Each row was made from one walk, in order. Every step used is in the known rows, and no mark comes twice. Write each row's walk.
In the rows, zero is written as 128.
Known rows:
n > r: [143 101  76 148 170 125 147 109 171 131 161 100 161  91 114 144 152 157
 130 107 123 110 171 108 117 107 129 127 140 154 137 112 101 127]
f > b: [170 104  84 134 179 114 120 124 156 138 167 109 153  95 115 113 179 132
 165 127 115  96 173 136 145 128 126 122 144 150 123 126  94 130]
f > b > n: [182 115  77 130 223 101 112 122 146 127 175  98 143  91 103 112 190 130
 183 118 115 103 188 130 139 133 128 109 133 143 114 137  98 123]
b > f > r > j: [180 106  64 123 182 131 114 112 170 117 149 105 118  97  58 111 175 142
 173 133 121 133 199 125 145  97 129 114 142 155 114 125  95 132]
m > r > w > n > j: [169 157  61 135 186 134 138  92 156 132 144 101 111 113 123 105 148 143
 138  99 122 161 148 141 140 124 120 145 120 159 107  96  87 159]
b > n > c: [198 110  92 163 217 116 154 141 162 109 182 105 150  78 104  92 161 172
 169  74 124 101 186 129 120 122 118 130 124 148 112 124  99 132]
j > r > m: [143  96  54 144 164 117 145 136 178 127 173 123 167  94 151 142 156 155
 153 121 121 115 172 126 133 118 142  86 169 156 110 115 105 115]
w > n > j > r: [145 165  76 131 187 129 151 102 170 168 156 111 138  95 140 164 140 159
 102  71 118 125 129 135 122 124 134 126 154 161 114  96 122 139]
f > r > m: [163  87  62 130 176 105 119 137 162 128 166 123 126 109 126 111 165 140
 174 165 120 116 174 146 148 124 131 106 158 157 114 133  97 123]
w > r > c > n: [169 111  80 172 140 128 153 139 150 143 143  73 136 115 138 117 150 169
 160  74 127 102 167 120 160  91 109 201 170 102 106 132 103 111]
f > r > c: [176  93  82 141 171 106 120 157 161 122 165  60 108 109 105 115 180 157
 178  96 122 111 182 131 144 105 116 129 149 159 116 122 103 115]
f > n: [154  69  84 159 182 155 131 126 164 119 169  94 127 100 113 109 160 137
 156  81 117 120 170 129 130 126 127 135 144 150 123 126  95 125]
j > r: [138 100  78 157 159 127 146 127 172 127 173 106 160  86 135 137 163 157
 141  78 116 118 169 117 125 112 137  92 153 153 116 110 103 127]
n > c > r > m > b: [175  74  79 166 170 115 140 152 160 134 169 158 173 115 112 123 132 174
 161 144 127 129 183 138 144 106 126 155 165 164 117  99  91 134]
c > r > m > b > n > j: [179 104  62 128 207 107 118 116 134 129 162 127 163 127 103 158 139 152
 146 140 118 191 199 135 133 122 140 157 154 143 100 107  96 130]
m > b > n > j > r: [170 123  70 136 207 115 135 111 145 135 179 110 149 102 112 164 147 165
 140  82 111 185 188 117 123 126 146  81 133 152  94 116 106 137]
c > n > r > w: [146 115  64 158 155 126 158  89 160 142 135 104 147 108 128 150 136 140
 140  92 121 115 185 107 125 100 137 149 150 111 131 120  66 131]
c > r > m > b > f > n > j: [175  70  62 133 197 162 111 120 159 144 135 125 146 139 104 167 112 142
 132 148 114 187 201 138 137 131 138 133 165 146  99 108  93 145]
w > r > m > b > f: [170  95  34 152 171 139 128 121 172 128 146 125 142 122 123 123 136 162
 173 178 127 156 181 119 170 114 123 115 156 148 105 132 107 137]
f > b > m > r > c > n > j: [203 128  92 112 142 138 114 153 128 157 145 100 158 133  98 111 131 140
 155 149 110 135 176 155 146 120 119 121 166 116  78 124 105 129]
m > r > c > n: [171  95  99 180 130 135 137 167 133 119 151  84 151 119 113  78 156 156
 181  93 116 132 198 144 143  96 114 130 160 109 105 123  96 126]
w > n > j > r > m > b > f: [153 158  42 128 195 143 130 110 179 173 140 136 146 119 132 176 115 157
 129 147 120 169 162 142 137 125 139  68 162 163 105 106 121 147]
b > r > c: [180 103  72 146 166 147 131 152 169 109 166  60 137  97  88  88 161 154
 157 102 121 124 192 123 130  98 116  96 136 153 117 115 108 117]
c > n: [157 102  95 176 140 139 149 124 140 141 148 117 165 106 121  98 145 140
 149  96 115 121 180 144 132 108 126 145 165 106 122 127  90 131]
b > f > r: [170 102  75 147 182 132 116 130 167 127 146  93 119 105  93 106 156 142
 161 137 114 127 191 133 138 123 128  77 144 151 111 128  96 149]
r > m: [158  87  60 142 164 125 138 129 165 120 166 118 169 103 129 107 157 144
 162 142 124 125 174 139 136 118 129 126 157 149 121 125  99 119]
n > j > r > m > b > f: [166 115  49 127 178 133 136 119 175 144 146 135 172 114 129 172 122 163
 134 147 114 183 197 132 130 124 151  50 157 155  90 115 110 143]
n > b: [142  99  87 145 175 126 145 121 171 112 161  98 160  82 116  94 148  93
 134 104  99  91 169 121 122 122 122 133 142 146 118 113 100 133]
w > r: [160 103  66 158 165 127 148 110 166 123 163 101 135  97 131 111 162 162
 147 102 129 111 150 110 157 110 117 174 146 147 113 122 105 130]

Write each row's walk:
[182  66  97 147 195 145 146 127 169 124 174 128 136  95  73 128 162 168
 153  64 126  98 179 119 137  98 121 220 157 160 124  97  84 115]	f > n > c > r > j
[152 134  59 163 177 135 129 108 162 119 154 100 106 110 124  77 163 137
 173 107 122 134 154 132 148 111 114 128 125 163 121 103  83 147]	m > r > w > n
[159 152  63 161 198 124 165 115 198 152 160 113 117  83 148 134 148 172
 145  51 129  80 141 118 131 113 125 125 140 173 127  93  89 138]	j > r > w > n > c
[164  86  70 148 201 160 130 140 194 128 140  42 124 106 101 166 145 163
 150  79 122 106 198 100 120 104 121 108 144 147 128 123 109 119]	b > f > n > r > c
[175 107  58 124 171 150 134 105 165 105 174 115 145  86  54  84 170 142
 156 122 124 139 189 119 137  91 126 122 133 158 121 117  95 117]	b > r > j
[191 143  76  99 227  84 124 137 160 146 170  62 141  93 126 182 181 161
 155  66 116 112 192 118 128 126 133 100 139 146  88 122 113 111]	f > b > n > j > r > c
[158  90  78 143 160 128 131 105 156 115 166 115 165 101  68 129 175 148
 145  93 122 129 180 116 139  80 125 211 161 153 127  92  87 115]	c > r > j
[172  94  72 166 198 121 122 123 141 112 183 105 142 105  88 103 167 150
 184 108 117 168 198 124 135 114 130 105 127 150 117 130  96 130]	m > b > n
[152 108  63 124 171 125 146  90 174 124 168 111 160  88  79 151 172 161
 142 104 128 118 175  97 129  83 130 163 141 158 137 110  97 110]	n > r > j
[189 131  80 128 211 118 139 105 144 117 165  87 153  94 104 128 156 149
 133  82 118 159 185 132 113 127 130 138 127 136 100 122 103 136]	b > n > j
[146 105  54 151 166 123 149 104 183 114 166  95 142  90 142 140 164 148
 150  68 120 122 176 104 126 109 140 101 143 157 114 104  75 129]	j > r > w
[157  83  63 107 205 167 130 111 179 101 172 107 115  83  57  86 155  75
 146 112 104  98 185 112 130 112 123 121 129 155 116 120  98 111]	f > n > b > r > j
[160  79  57 154 160 124 127 131 156 126 172 136 160 118 118 110 150 149
 178 162 119 158 182 141 147 113 130 109 154 159 120 127  99 124]	r > m > b
[153 131  91 149 147 129 162 110 143 166 142 124 172 103 145 161 126 152
 106  71 111 139 170 139 119 121 146 124 170 110  96 117  99 138]	c > n > j > r
[160 134  69 141 154 125 164  92 153 152 134 110 153 106 155 167 129 145
 112  57 113 147 178 121 120 116 148 132 158 111  95 108  71 138]	c > n > j > r > w
[155 112  67 141 147 122 151 120 139 171 150 156 178 126 149 169 118 156
 132 133 112 175 183 146 134 122 152  98 178 118  92 125 100 129]	c > n > j > r > m > b
[153  98  78 157 160 120 144 155 177 121 171  67 153  93 133 144 173 171
 155  54 120 108 179 114 128  95 126 108 159 155 115 108 111 106]	j > r > c
[146  66  81 136 174 177 121 145 166  96 178 111 136 104  91  67 123  77
 152 141  92 109 159 127 129 140 120  90 143 153 100 119  99 131]	f > n > b > m > r
[153 154  61 109 215 131 116 104 185 146 135 106  95  92  62 109 161  85
 155 136 106  79 163 130 147 105 114 130 140 160 127 110 110 136]	w > n > b > f > r > j
[172 125  98 148 148 135 155 105 132 154 136 114 170 111 121 125 130 142
 115  88 115 149 175 151 121 121 135 162 158 104 103 122  95 140]	c > n > j
[170  93  72 172 163 151 125 125 163 122 152 108 157 112  87 107 145 149
 164 130 117 169 197 126 135 109 129  82 140 152 119 121  94 152]	m > b > f
[153 115  82 156 152 121 160 143 162 139 135  73 134 110 138 113 140 111
 144  82 110  66 163 114 154  98 105 201 166  96 103 126 110 113]	w > r > c > n > b
[172 163  55 116 203 114 128  80 162 159 137  92  74 113 122 138 153 135
 132 100 123 137 140 140 140 129 125 154 128 164 115 105  84 149]	f > r > w > n > j
[173 124  47 132 210 109 141  91 153 122 169  98 132 104 124 169 152 156
 151  66 116 193 195 104 122 120 150  88 120 152  90 111  78 136]	m > b > n > j > r > w
[200 106  79 125 233  84 125 154 159 137 171 135 158  97 117 133 163 155
 183 144 128  72 196 138 144 131 124 147 157 146 108 115  92 122]	f > b > n > c > r > m
